Each row comes from the steps of one walk. Every step used is in the known rows, and no mark comes twice. Write the walk behind each row, first mark first.
Known rows:
X -> K: [-16.6  -4.0  13.7  11.5  -1.4  13.7  17.4 -22.7  14.9 -45.1 -17.5  21.5
   4.3 -19.5  24.4   2.5 -34.9 -19.0]
Z -> K -> R: [  3.6 -42.3 -27.6 -37.7 -35.3  -1.8 -44.6  32.3   4.8  17.9  28.5  34.2
  14.0   3.2  -1.0  -6.2  31.4  -1.7]
C -> Z -> K -> R: [  2.7 -36.7 -68.4  -5.5  -7.1  11.5 -48.5  30.5  -6.2   7.3  45.7   4.9
   9.9  19.1  -4.2 -13.1  36.5   6.1]
X -> K -> R: [ -8.9 -41.5  -6.1 -21.2 -51.8   2.6  16.9  -6.8  12.1 -39.9  -5.5  20.7
   0.6 -17.5  22.9   5.0 -40.2 -29.8]
K -> Z -> B -> C: [ 19.2 -81.7  -5.1 -15.7  53.7   4.2 -37.8  19.5 -10.2  46.0  13.7  26.5
  62.3  23.5  62.1 -12.6  13.5  -7.0]
C -> R -> K -> Z -> B -> X: [ -0.5 -86.1 -50.5  -2.2   9.2  15.2 -56.5   4.9 -35.9  49.8   9.5  55.6
  16.9  36.1  36.9 -30.7  -0.4  -1.2]
C -> Z: [ -1.5   6.9 -61.3  46.6  44.2  23.5  -6.8  -1.5 -15.8 -15.1  25.0 -46.8
  -6.3  22.8  -5.5  -8.7   6.4  12.0]
C -> K -> R: [-14.5 -29.7 -52.7   3.3 -16.9  19.3   8.0  17.4 -19.5   1.2  21.7   2.4
 -20.5   8.1  -9.0  10.4  -2.8  11.7]
X -> K -> Z: [-12.6 -45.0 -13.3 -15.7  13.5  33.6 -21.5 -54.8   6.0 -46.1 -45.6  60.7
  23.4   5.8  47.7   7.9 -30.6 -22.2]
B -> K -> Z: [ -0.7 -50.2 -43.3  10.1  35.9  39.8 -54.1 -24.7 -20.1 -12.9 -26.8  45.4
  15.6  37.2  20.5  -1.1   5.3  14.0]
C -> R -> K -> Z -> B: [ -7.3 -55.0 -35.0 -30.5   0.5   5.4 -30.7   7.4 -15.8  51.5  25.3  47.0
  30.9  20.9  27.7 -16.9   1.9  17.0]
K -> Z: [  1.9 -41.5 -23.8 -23.4  15.4  20.7 -33.3 -37.4  -5.5 -10.1 -33.0  44.4
  20.0  22.2  28.4   5.9  -2.5  -7.4]
R -> C -> K -> Z: [ -8.8 -20.6 -68.6  -3.9  33.0  19.4 -18.0 -41.4 -34.8 -18.4 -18.5  20.5
  12.0  30.2  24.2  14.8  12.5   9.0]
C -> Z -> B -> X -> K: [-13.1 -50.2 -40.2  29.6  38.2  36.4 -24.4  -3.3 -10.8 -13.8   4.7  23.5
  19.3   5.5  35.7 -18.9 -36.8 -29.6]
X -> K -> Z -> B -> C -> R: [  1.3 -89.1   5.6  29.3  26.9  12.6  -4.5   3.1 -13.4  17.5  20.4  19.8
  29.2  18.1  61.0  11.3 -30.4   9.1]
X -> K -> R -> C: [  5.0 -11.0 -14.5 -36.9 -70.6 -47.0  30.6 -24.6  -5.9 -56.4  -3.1 -17.9
  14.5 -18.1  33.4   6.1 -23.2 -40.0]
R -> K -> Z -> B: [ -5.5 -45.9 -35.3 -48.8   9.1   4.2 -38.8   7.5  -8.8  49.8  17.2  50.8
  42.2  16.8  27.9 -25.9  13.9   5.1]

Write each row's walk:
[-10.6 -65.4 -17.3 -43.2  24.7  27.2 -33.0 -10.3   3.0  17.1  -6.5  64.8
  52.7   4.3  43.3   3.0 -32.2 -23.3]
X -> K -> Z -> B
[ -4.8 -80.0 -21.3 -24.2 -38.5   8.2 -13.1   9.9  -2.9  -8.9   1.8  41.1
  13.0  -6.6  34.1  -9.7 -43.0 -43.1]
Z -> B -> X -> K -> R
[-14.3  28.8 -56.5  21.5  16.6  -1.1  17.9  -7.5 -36.8 -10.7  18.6 -28.4
  -9.1  10.0  -3.8  11.9  18.2  18.9]
R -> C -> K
[ -6.1 -82.4 -66.9   1.4  51.0  45.4 -66.5   6.9 -39.8  46.9   0.4  61.1
  23.7  37.4  27.8 -15.0  -2.5  -9.6]
C -> K -> Z -> B -> X
[-13.6   6.8 -14.7  27.1 -38.8 -24.6  21.9   7.2 -14.5  11.5  31.9  -4.6
 -31.1   8.8   1.0 -25.8  18.4  44.4]
C -> R -> K
[ 12.6 -55.8 -60.3   4.5  10.7   7.2 -49.8  39.4  -8.3  12.1  49.5  -2.7
  20.8  24.3  16.3 -18.4  45.3   8.0]
B -> C -> Z -> K -> R
[ -8.3 -35.8 -36.3  -2.1 -15.3   2.7 -18.1 -30.8 -17.2  -2.0  -5.9  39.7
  -5.6  28.1  28.7 -17.0  12.9  28.0]
C -> R -> K -> Z
[ -3.6 -32.5 -28.4  17.2  35.4  24.8 -39.9  40.0 -19.1  38.2  30.1  13.5
  23.3  18.3  -7.8 -11.1   4.3  22.3]
Z -> B -> K
[ 13.3 -67.4 -14.3 -15.2  42.1  -7.0 -33.9  22.8 -12.4  48.9  22.3  27.2
  55.3  23.5  64.0 -33.4  31.8   5.4]
R -> K -> Z -> B -> C
[ -8.8 -32.3 -39.0  39.2  76.4  29.4  -8.0  41.7 -29.8  49.2  42.4  -3.4
  17.1  20.6  20.3  -3.7  23.7  31.0]
Z -> B -> C -> K
[-12.6 -54.0  -9.1   7.3  13.8  24.9 -20.9  -3.1  -4.4  -7.2  -8.4  47.7
  20.9  -5.5  38.8 -15.4 -40.3 -36.1]
Z -> B -> X -> K
[  0.0 -71.5 -73.6  -9.3  37.8  19.9 -56.5  -5.4 -46.8  34.6  -0.1  42.4
  30.3  35.4  36.7 -14.8   3.5 -17.5]
R -> C -> K -> Z -> B -> X
[  6.2 -23.0 -84.9  26.8  -7.8  -9.3   0.6 -20.6 -31.2 -56.6  15.7 -51.0
   1.9  17.0  28.0 -12.9 -12.6 -28.4]
B -> X -> K -> R -> C -> Z
[  0.4 -52.1 -28.9  10.3  -0.3  -3.6 -18.4 -22.9 -20.4   5.2  -1.8  32.7
   5.8  33.0  49.4 -21.8  22.6  29.5]
B -> C -> R -> K -> Z
[ 13.5 -14.3 -37.6 -18.6 -54.1 -41.3   3.6   0.4 -26.3 -28.9  11.7 -30.7
   7.8   7.7  10.7  -1.5   5.8 -11.7]
B -> K -> R -> C
[ -6.5 -77.1 -53.4  -0.1 -15.7  22.2 -16.8   8.9 -12.2 -17.1  14.5  16.3
  11.2   4.5  31.6 -14.5 -40.3 -35.5]
C -> Z -> B -> X -> K -> R
[-17.8 -33.6 -61.2   9.1  48.2  51.1 -29.0 -31.6 -25.1  -2.6 -20.5  44.0
   3.1  31.3  15.1  11.7   7.1  19.6]
C -> K -> Z
[  9.5 -27.8 -68.9 -22.1   3.7 -15.1  -8.9  24.2 -23.7  24.6  56.6 -44.4
  37.8  13.0  11.8  -9.1  -2.8 -13.6]
K -> R -> C -> Z -> B
[ -0.1 -12.3  -5.3  42.3 -19.9 -29.3  17.8  17.7 -16.8  17.0  36.2 -12.7
 -17.3  13.8  26.8 -32.7  32.1  44.7]
B -> C -> R -> K
[  0.9 -29.0 -63.0 -16.0   4.4  -8.3   0.4  13.3 -17.0   1.0  47.1 -31.7
  40.2   4.0  23.7  -5.9 -21.0 -22.6]
X -> K -> R -> C -> Z -> B
[  4.5  15.0 -73.4  14.6  37.9  -3.0 -55.0  13.1 -16.4  -0.7  46.6 -21.0
  26.1  24.2  -0.5 -16.2  65.2  15.4]
R -> C -> Z -> K
[ 10.2 -47.6  12.8  53.1  10.6  -7.3  13.9  11.6 -15.5  12.6  25.5 -21.4
  -5.1  18.4  30.7   9.8  -7.3  24.7]
B -> C -> R
